Each row comes from the steps of one walk. Every step used is in the known rows, and no mark comes twice. Write the walk behind each row, first mark first.
Known rows:
D-T-Y-M-X: [ 12  17  -4 -11  -5 -19  -6   0 -15   7 -17  -5   3   3   2  -8  -9  -8
 -17   2   0   2   5   0 -10  14 -12 -12  14   6  -5   9  -1  -6   2   2
 -11  10   0  12  15  -2   6   4 -12]
C-J-U-X-R-Y-M: [ 30   2 -13  -3  -6   2   0  15 -11   7  -3  -8   5 -13   6  -7 -27  -5
 -26  20  13  -6 -13  -7 -10   4 -11   6  12  -1 -19   2 -27  -7 -12   1
 -26   7  -4  21  21  -7   6  -6  -6]
T-Y-M: [ 10   7  -2   6 -10  -3  -4  -3   1  -4   0   0  -1   1   9  -2 -11 -11
  -8   6   1  -6   9   3  -2   9  -4 -16  -2   5 -19   2   1  -4   8  -4
 -17  -1   1  13   0  -6   9  -7 -17]
S-U-X-H: [ 25 -11   0   8  10  20   4  18   3   6  -2   6  -4  -4   5 -12 -26  -2
   3  -6   6   0   0  -9   0   8  -6   4  11  -9 -11   3 -25 -15 -16  -5
 -25   1   4   6  -6  14  -1 -10 -13]
U-X-M-W-R: [ -7  10   6 -17  -4  12   1   8   0  16 -13   0  -3  -9  -5  -3  -7 -18
  -5   5  14   2   6   4   2   3  -5  -4   6   6 -19   3   8 -13  -3   3
 -16   2  -5   0   9   8   4   5   0]
R-X-C: [  6   2   0 -12   9 -12   0  -3   6  13   7  -2   4  -3   0 -19   4  24
   0   0  -1  -7  -5  -1 -17   9  -3   1  -4   0 -27  -8   0  -1   1   3
  -2  -4  -5   3   8   4   5  -4 -19]
W-M-X-C: [ 23  -6  -6 -20   8   3   0  -1 -29   7   4   1   3  -4  10  -1 -20  16
  12  -1   3   0  10  -5 -11  22  -3  -5  -3  -5 -31   6 -19 -15   0   5
  -5  -2   3   4   8  -4   2  -8 -15]
D-T-Y-M: [  9  17  -6   2  -8 -19  -5 -10  -7   1  -6  -6  -1   6  -3 -11 -10  -7
 -19   6  -1   2   9   5  -6  15 -11 -13  11   7  -5   6  -4  -1   1   7
  -6   3   2  13   7  -1   8   0 -13]
U-X: [  5  -1  -3  -9   0   5  -1  13   6  13  -2   0   1  -7   0  -9 -17 -23
 -14 -10   5   2   2  -2  -1   0   0  -2   9  -5  -3   2  -2  -7  -3  -4
 -14  -1  -3   4   4   1   0  -1  -4]
Q-D-T-Y: [ 14  10 -15   9   3 -20  -5  -3  10  14  -3  -1   3   1   0 -12   7  -1
 -11  -4  -7   5   5  10  -7  14  -8  -2  18  -3  -8   1  -9   0   1   6
  -5  -3   6  19  13   2  11   2   2]
W-R-X-M: [ 20  22   4  -4 -13   0   7   0  13   1 -16   3 -11  -5   0  -6  18  15
   1   8  11  -8   1   8 -11   4  11  -4  12   4 -17  -2  24  -4   5  -1
  -7   0  -4  -4  10  11   7   0   3]
W-M-X-H: [ 26 -11   2  -9  11   1   5   5 -19  -7 -10   1  -3  -3  12   2 -24   0
  14 -11   4   6  16  -3  -2  15   6  -1  10  -1 -28   9  -4 -18  -1   0
 -15   4   6   8  -8   7   2  -6 -23]
B-J-C-S: [-18   4  -8  14 -13  17  -2   1 -19   8  19  -7  -5 -30  -6   3 -35   3
 -45  30  -1  -8 -19   3  -5 -14 -14  10  -2  -5  25  -5 -21   5  -3  -2
 -30 -12  -6   3 -16 -24  -3  -2   4]
J-C-S-U-X: [ 15  -2 -13  15  -1  25  -4  17 -14  13  16   3   5 -19  -1 -12 -50  12
 -34  11  -1  -1 -18 -13  -9   2 -22   0   3  -8  15  -3 -24  -6 -10  -5
 -37 -10  -8   2  -8  -8  -3  -8  25]
Q-D-T-Y-M-W-R-X-H: [ 15  11   1   4   5 -42  -5  -6  20  16 -19  -9  -5   3   2 -18  13   4
  -2   0   1   3   1  13  -5  17  -9  -4  31   8 -29  -1  14  -8   5  12
 -17   4   6  19  -4  19  19   5 -20]
M-W-R: [-17  12  10  -4  -2  -4  -2  -5   0  13 -17  -2   7   3  -6   8  19   8
  13   9   9   2  -7   6   5  -4   0  -5   2  -2   1  -1  24  -5   3   8
   4   5  -3  -8  -4  14  -4   8  15]
J-B: [  6  -6  -1   3   1   8   2  -1 -13  -4   6  -1  -2  -8 -12  -9   7  -4
  21   7   2  -5   4   1   0  -7  -4   6   6  -7  -3   2  -1  -2  -2  -7
   1  -1  -1   4 -19   0  -3  -2   4]
Y-M-W-R-X-C-S: [ -3   5   7 -12  -3 -20  -8  -8   1  20   4  -9 -14  -3   1  -4  -2  23
 -10  14  10 -11 -17  -2  -9   9 -15   1   0  10 -24  -5   8  -3   3  10
  -6  -2  -9  -4 -12   0  11   2  -5]
Y-T: [  2   5   1 -23  -6  -5   0 -10  14  -2  -5  -2  -4  -3   6 -12   5   2
 -14  -2   1   3 -12  -3  -3   2  -6   4   4  -9   5  -2  -7   5   1   4
   8  -2  -5   3   7  -6  -1   1 -21]
R-X-M: [ 12   8   7  -4   5  -1   6   5  10  -3  -2  -1  -6  -9  -2 -14   5   9
 -10   2   5  -6   5   1 -12   2  -1   4   2  13 -30  -5  13   0   0  -1
  -7  -1  -6   7   5  -1  12  -2 -16]
R-Y: [ 17  13  -5  -5 -10   4   3   1  -2   2   7   2  17 -10  -3  -4   4   5
  -3   9   3  -9   0   0  -6  -9  12   0  -5  -2  -6  -1   9  -5  -2  -1
   0  -2  -1  -2  -2   6   3  -9  -6]
X-R-Y: [  6  13  -7  -7 -19   9   2   5  -3  -7  -3   0  12   2   1   5   6  19
   2  15  12  -6  -2   4   5  -3  11   2  -2   0 -12  -2  -7  -8   0   3
   5  -3  -5   5   8  17   8   3 -17]
C-X-R: [ -3  10  -8 -15 -10   0   0   7 -10  -6 -15  -9  -7  -4   8   9  -9   4
 -11   3  15   6  -5   3   1   8  -6  10   4   4 -16  -1  -7  -4   2   0
  -1   3 -21   6  17  18   8  16 -17]
B-J-C-S-U: [ -5   3  -8  25  -9  30   1   8 -23   8  22  -2  -5 -29  -4   1 -35  18
 -40  35   2  -9 -24  -3  -5 -13 -19  11  -1 -12  23  -5 -34   3 -11  -3
 -34 -12  -5   2 -18 -22  -4  -8  12]
Q-D-T: [ 12   0 -12   4   7 -25  -4  -2   9  12   2  -5  -7   1  -3 -12   7   4
  -7  -5  -7   7  -4   4  -2  12 -11   9  23   3   4   0 -17   4  -4  11
   3  -4   9   7   6   1  11   6   5]
T-Y: [  3  11  -5   8  -7   6  -1   0   4   4  -9   6  12  -1   4  -1   2  -3
  -4   2   0  -4  10   9  -6   3   4 -15  -4  -7 -14   1   9  -4   6  -7
 -10   0  -4  13   9   2   1  -6  -2]
H-X-M: [  0   1  -1 -11   8  12  10   4  -5  -9 -11   1  -1  -5   4  -8   1 -14
  -8  -9   5  -4  10   2  -1  14   2  10  -3   4 -25   2  -3  -9  -1  -3
  -6   4  -2  -9   5  -6  10  -4 -21]
B-J-U-X-R-W-M: [ 12   2 -10  23  -3  24   3  18 -19   7  11 -13   0 -23   6 -14 -29   2
 -10  25  14  -3   6   8   4   0  -2  -4   2 -18  -4   2 -26  -9  -8   1
 -25   8   2  18   8  -1   0  -5 -16]
D-Q: [ 21   6  -9   1  -5   2   0  -1  17   0  -6   3  17   5  -6  -3 -20  11
  -4   3   5   2   3  -1 -11 -10  -7  -5  -6  -9  -4   6   4   5  -3  -1
  12   5  -7 -10  -5   8   7   9   4]
B-J-C: [-20   5  -2   9  -8  13   1  -3 -22   2  15  -7   5 -23  -5  -2 -21  -2
 -26  30  -2  -5 -11   4   0 -13 -11   3  -1  -5  24  -5 -20   4   0   0
 -27  -7   1   2  -7 -19  -5  -2 -11]
B-J: [-14   5   2   6  -8  12   3   2  -7   5   7  -6  -7 -16  -2   4  -1  -7
 -20  17   6  -7  -8   6   2 -14   1  10   4  -8   7  -1 -13   4  -3  -2
  -9  -5   1   3  -8 -15  -2  -2 -13]
B-J-U-X-M-W: [-17   8  -1   7   8  26   4  16 -24  14   9 -11  -1 -27  -7  -5 -13 -15
 -18  26  11  -2  -2   3  -1 -10 -20  15   2  -3 -13  -1 -10  -9 -12  -1
 -31  10   2  15   1 -13  -1  -4 -10]
J-C-X-M-W-R: [-11  20  -3 -15  -7   2   1  -7 -32   0  -7  -8   5 -23  -5   3 -20   4
 -11  23   6   9  -1   4  -7   9 -22  -2  -1  14  -7  -3   9  -5   3   7
 -26   3 -17  -5   9   7   4  10   2]
Q-D-T-Y-M-W-R: [  7  13  -5   4  -4 -30  -8  -9   8  18 -12  -7  -4   5   0  -8  15   0
  -5   8   1   4  -2  12   1  16 -13  -8  23   4 -11   2   5  -3   5  13
  -7   0   8  12   4   6  15   7   3]
S-U-J-C-X-H: [ 19   1  -3   9  12  24   1   3 -18   0  -1  -5   0 -17   4  -8 -36  18
 -12  19   2  -2 -18 -13  -6   3 -23  13  15  -5   6  -1 -34  -4 -17  -2
 -54   1 -17  -6  -9   3  -3  -7  -6]

Which walk is each row?
[  0  15   6  -8  -4 -16  -7  -9   3  17  -9  -4   5   2   5  -9  11  15
   2  14   7 -10   1   7 -10  14  -7 -19  -3   3 -40  -4  21  -9  10   4
 -13   2  -5  10   4   7  10  -3 -20]
T-Y-M-W-R-X-C
[ 32  12  -5 -32 -16   9   4   5 -13  -7 -13  -1  10  -5  15  -2  -8  20
  -5   4  16   1  -1  -4  -3  10   8  -2   8 -11 -24   5  -9 -15   2   4
   1  -2  -5  10  11   5   5  -1 -31]
W-M-X-R-Y-T
[  3  -2  -3 -30   5   0  -3   4 -21  17  -3   2   2  -2   8   1  -2  10
  12   1  -4  -4  -4  -8 -13  13  -9   1  -4  -2 -16   0 -16  -9  -1  -1
  -2   4  -2  -2  20  -3   0   1 -10]
M-X-C
[ 18   1   3  17  10  30   1   7   3   7  -2   2  -1  -1   2  -4  -1  21
  -6  14   5 -10 -20 -13   1  -6 -10   8  14 -13   9   1 -30   0 -17  -3
 -28  -2  -8  -6  -7  -7  -3 -10  14]
S-U-J
[  0  25   7 -30 -16   7   5 -14   0   2 -10   1   4 -11  -4  -4  18  11
   0  20  13  -4  -3   5  -4  -1  -2   3  -4   4 -18  -2  15  -5  -2  11
   4   1  -7  -4   8   7   6   1 -13]
X-M-W-R-Y-T
[ -3   8  -7  19   0  17   4   7 -22   3  11  -9  -3 -18  -2   2   0   4
 -10  26   2  -5 -10   4  -3 -10  -9  13   4 -13   9  -2 -12   1  -6  -4
 -18   8   7   9  -3 -12  -6  -7   1]
B-J-U
[  7  14  -5   0   3  16   3  12 -17  14  -7  -2   2 -10  -4  -5  -2  -3
   8  12   9   4   5   2  -4   7 -15   1   8  -1 -17   1  13 -16  -6   1
 -24  15   2   6  14  10  -2  -2  16]
J-U-X-M-W-R
[ 22   2 -20 -12  -1 -26 -13   0  -9  27   6  -4 -14  -5   9  -9 -13   8
 -22   2  -7  -5  -5   0 -18  28 -25   3  15   6 -24   3 -30  -4  -2   6
 -14  -5   2  17  15 -11  20   1  -5]
Q-D-T-Y-M-X-C-S
[ -1   2 -10  19  -9  35   0  18 -19  17  21  -3  -3 -34  -4  -6 -48   2
 -51  28   5  -8 -24  -6  -6 -13 -19   8   4 -14  22  -3 -34  -2 -12  -6
 -43 -13  -6   5 -15 -22  -5  -9   8]
B-J-C-S-U-X
[ 29  22  -2  -8 -30  -3   2  -7  -1  -1   0  -1  -2  -3   3   3   9   5
   1  18  11 -12  -5   3  -2  -1  15 -10   9   1  -1   1  14  -5   6   1
  -4  -2   3 -11  -6   8   8  -8  -2]
W-R-Y-M
[  4   8  -5   8  -4  29  -2  11 -19  16   5   4   0 -20  -7  -4 -39  15
 -24  24   6  -2 -14  -6  -7   4 -26  -1   1   0   3  -3 -12 -11 -10   3
 -39  -7 -11  -3  -4  -1   0  -3  30]
J-C-S-U-X-M-W-R
[ 35  -7 -13 -11  16   3   1   2 -37  12   0  -2   7 -11  10  -3 -26  20
   4   9   2   1  -2  -9 -23  25 -13   2   1 -11 -33   6 -29 -13  -9   6
 -14   8   0  15  21 -15  -4 -12   3]
W-M-X-C-J-U
[  3  32  -5 -15 -19  25   8   5 -14  17   0  -8   2 -33  -4 -10   5  -3
 -23  34  18  -7 -14   6  -9 -13  -9  12   9 -17  -8  -2   1 -10  -9   1
 -24   7  -2   9   7  -6  -2  -7 -16]
B-J-U-X-M-W-R-Y-T
[  9   3 -11   2  -5   2  -3  -1 -30 -10   3 -13  12 -19   8 -12 -49  16
  -9  18   5   9   9   4  -3  17 -11 -15  -9   4  -5  -1 -14  -3   4  10
 -19   1 -17   4  14  12   6   8 -18]
J-C-X-R-W-M
[  0  -8  -7 -21  15  -3   3  -5  -5  14 -11  -1  10  -7   8 -12  -9  -2
 -16  -5   1  -7  -9  -3 -15  22  -3  13  -6 -12 -24   0 -28  -4  -5   4
  -2   1 -11  -4  18 -13   2  -6 -17]
H-X-C-J
[ 18   7  -6  11   7  28  -1   6 -17   5   1  -5   6 -19   2  -8 -27  21
 -22  22   4  -3 -26 -15  -7  -1 -24   8  12 -11  12  -2 -28   1 -14  -2
 -47  -1 -20  -7  -3  -7  -4  -6  12]
S-U-J-C-X
[ -2   4  -6   7  -2  16  -8  -3  -7  13   9  -4   0 -16  -5  -2 -33  13
 -39  21  -4  -9 -23  -7  -8 -10 -18   9   9  -1  23  -2 -20   6  -8  -2
 -44 -10 -20 -10 -12 -20  -2  -3  20]
U-J-C-S
[ 19   4 -13   8  -1 -28  -7  -4   8   8   2  -7  -8   2   3 -14  -1  -5
 -14   1  -6   2   5   8  -3  19 -14  -5  20   7 -13   2 -14   2   3   8
 -10  -3  10  18   6  -5  18   1 -10]
Q-D-T-Y-M
[  0   4   6  -9  -1  -9  -2  -2  -8   2  11  -9  14  -8  -4  -3  -1  -1
  -4  15   7  -8  -4  -5   3  -8  -4  -4  -8  13 -18  -1  12  -5  -2   7
  -2   2   1   0 -17   0  10  -3 -20]
R-Y-M-W
[-17   9  -2 -14   7   2   0  -4 -34  -3   3 -11  10 -24  -7  -3 -33  -2
 -17  18   1   9   1   0  -7   7 -30   4 -10  18 -15  -4   1  -3   0   7
 -25   4 -18   2   6  -2   5  10 -10]
J-C-X-M-W
[ 11  -2 -10  -2  14  27   1   4  -4  20   0   2  -1  -7   8 -10 -10  23
 -22   2   5 -18 -23 -12 -13  16 -12  22   1 -21 -15  -1 -37  -8 -15  -4
 -24  -4 -18 -16  -7 -11   3 -14   1]
H-X-C-S-U-J
[ -8   9  17  -4   7 -16   1  -2  12  12 -25  -4   5   1  -3  -4  19  14
  14   0   9   1  -5   7  -1  -4   5  -1  11   1 -19  -3  38 -10   3   6
  -7   9  -4  -1 -11  28  -1   7  -8]
M-W-R-X-H
[  9   8  -4  -3   7   8   2   9 -10  21 -18  -3   2 -17  -4  -3 -12  -8
 -14  17  12   2 -10   0 -14   5 -17   6   9  -3 -17   3  -5  -8 -14   4
 -26  13  -7  13  25  -6  -5  -1  23]
C-J-U-X-M-W-R
[ 19  13   7  -2  -8 -12   6  -1  18   2 -22   2  -7   1   4  -7  14  15
  10  -3   7  -3  -2   9  -7   3  16  -1  20  -3  -9  -2  28  -7   5  -2
 -11   5   0  -3  -3  25   2  -1  -7]
W-R-X-H
[-11   5   4 -16   1  -2   3   8  -8  -7 -14 -10  16   2   6  -3   8  -1
  -7   4  17  -8  -6   0  13   6   3   5  -2   3 -28   0   4 -15   3   4
   0   6  -7  -4  -7  11  14   4 -40]
H-X-R-Y-M-W
[-10  15   1  -1   2 -22  -8 -12 -10   7  -9 -10   8   6  -8 -10  -7  -5
 -16   8   2   5   7   4  -4  11 -18 -11   5  10 -10   5   6  -4   0  12
  -4   7  -1  14   1   2   7   5 -13]
D-T-Y-M-W
[  9  -4 -10  29 -12  40  -1  18 -21  11  22  -7  -2 -33   4 -14 -65  18
 -41  35  13  -8  -8   1   1  -2 -12  -6  -4 -16  11  -1 -49  -6 -11   3
 -39 -12  -9  10  -6 -11   1  -7  -5]
B-J-C-S-U-X-R-W-M
[ -3   0 -10   8  -6   4  -6  -1 -15   4  15   0   2 -15  -4  -1 -36  12
 -28  13  -8   0 -11  -3  -9   0 -17   2  -4   4  19  -4  -9   3  -1   0
 -23  -9  -9  -2 -10 -12  -1  -1  18]
J-C-S
[ 19  21   4  -1 -12  -8   3   2  18  10 -20   1  -2   0   1  -7  25  17
   0   0   9  -5 -10   6  -9  -1  15  -7  16  -7  -3  -3  32  -2   8  -2
  -4   1  -3  -5   5  16   0   1  10]
W-R-X
[ 27   9 -15  -1 -10   8   0  19 -17  -1   7  -8   4  -5   6  -7 -17   1
  -3  16  11  -3  -1  -4   1   7  -9   1  11   0 -16   1 -12 -16  -5  -3
 -24  10   4  14   8  10   8  -6 -14]
J-U-X-R-Y-M
[  4  19   2 -20 -13  15   4   8  -3  17  -7   1  10 -16  -7  -4  -3 -14
  -7  10  17  -4   6   4  -4  -4   4  -4   2   5 -24   2  15 -16  -4   2
 -15   1  -6   0   8  12   7  -1  -4]
U-X-M-W-R-Y
[ 27  -2   0  -7   8   5   3   8 -19   0  -7   1   3  -4   8   4 -15   3
   3  -7   6   3   8  -5  -4  10   4  -6   7  -5 -20   8   1 -12   1   0
  -8   2   3   6   0  -5   1  -4  -3]
W-M-X
[ -7  -1  -8  26 -14  35  -4  21 -14  17  18  -6  -2 -33   2 -13 -51  13
 -41  37   8 -11 -17  -1  -1  -9 -16  -1  -5 -13  23  -5 -46   0 -12  -1
 -36  -8 -13   6  -1  -9   1   0   0]
B-J-C-S-U-X-R-W
[  1 -10  -6 -18   4  -6  -3 -12  -7  17   4  -1  -1  -5   2  -5 -17  11
  -9  12  -1  -5  -9  -3 -18  15 -11   8  -9  -2 -15  -2 -41   4  -9  10
   1  -6  -9   7  23 -15  -1  -5  -7]
X-C-J
[ 24  -3   1  19  11  38   2   5  -6   4   4   1  -3  -8  -8 -11   3  18
  12  20   7 -15 -18 -12   0 -11 -13  12  19 -20   4   2 -29  -2 -18  -9
 -27  -3  -9  -3 -22  -8  -6 -12  17]
S-U-J-B
[ 36  -8 -11  -4   8  20   0   9 -30  13  10   6  -5  -9  11   0 -32  34
   1   3   6  -5  -4 -14 -16  22 -11   3  -4 -13 -32   5 -33 -16 -10   2
 -11  -6  -4   5  -1  -7   3 -14   7]
W-M-X-C-S-U
[ 26   8   0 -20 -10  -5   0  10 -14   1   4  -4   6 -11   7   0  -5  -3
  -5   9   5 -13  -5 -11  -7  -3   3  -3   2  10 -14   3   6  -7   0  -4
 -10   4   2  -1  -4  -5  10  -6 -18]
R-Y-M-X
[ -3  -4  -8 -20  12   1   3  -4  -9   6  -3  -1   9   0   7 -12   3   2
   1 -10  -1  -5   0   0  -6  24  -1   7  -8 -11 -21  -1 -15  -9   0   1
   1   2  -3 -11   8   0   3  -6 -24]
H-X-C
[ 15  -7 -11   0  14  33   2   3 -14  16   6   1  -3 -13  -1 -18  -6  19
  -8   7   5 -22 -20 -11 -12  11 -15  24   5 -25 -19   1 -40 -10 -17  -8
 -24  -5 -19 -13 -20 -12   2 -16   4]
H-X-C-S-U-J-B
[ -8   3 -11  17 -15  38  -1  21 -17  11  14  -3  -5 -26  -1  -1 -48  11
 -47  33  11  -7 -25  -3   2  -9 -19  11   7 -13  19  -4 -46  -5 -11  -4
 -40 -15  -9  10  -6 -12   0  -1  -2]
B-J-C-S-U-X-R
[  7  35  -1 -41 -18   2   6 -11  -8   4 -16  -8   0 -25   1  -1   8   4
 -16  14  19   2  -6   3 -14   3  -7  10  -2   4 -29  -1  18  -4  -1   7
  -1   5 -24  -1  13  12  10   6 -20]
C-X-M-W-R-Y-T
[ -3  14  -1 -22 -11  -8  -2   5 -17  -4  -7 -18   4 -10   5   7 -10   5
 -13  16  21   0  -8   0   3   2 -10   9  -4  15 -32  -1   3  -8   1   6
  -3   5 -19   6   1  17  16  13 -33]
C-X-R-Y-M-W
[  6  -1   3   3   4  19  -1  -3  -4   5   1  -4  -4  -9 -11  -9   6  -2
   4  15   4 -14 -10  -4   0 -17  -7  13  20 -10   5   3 -14   3  -9  -9
 -25  -2 -13  -5 -23 -11  -4  -5   8]
U-J-B
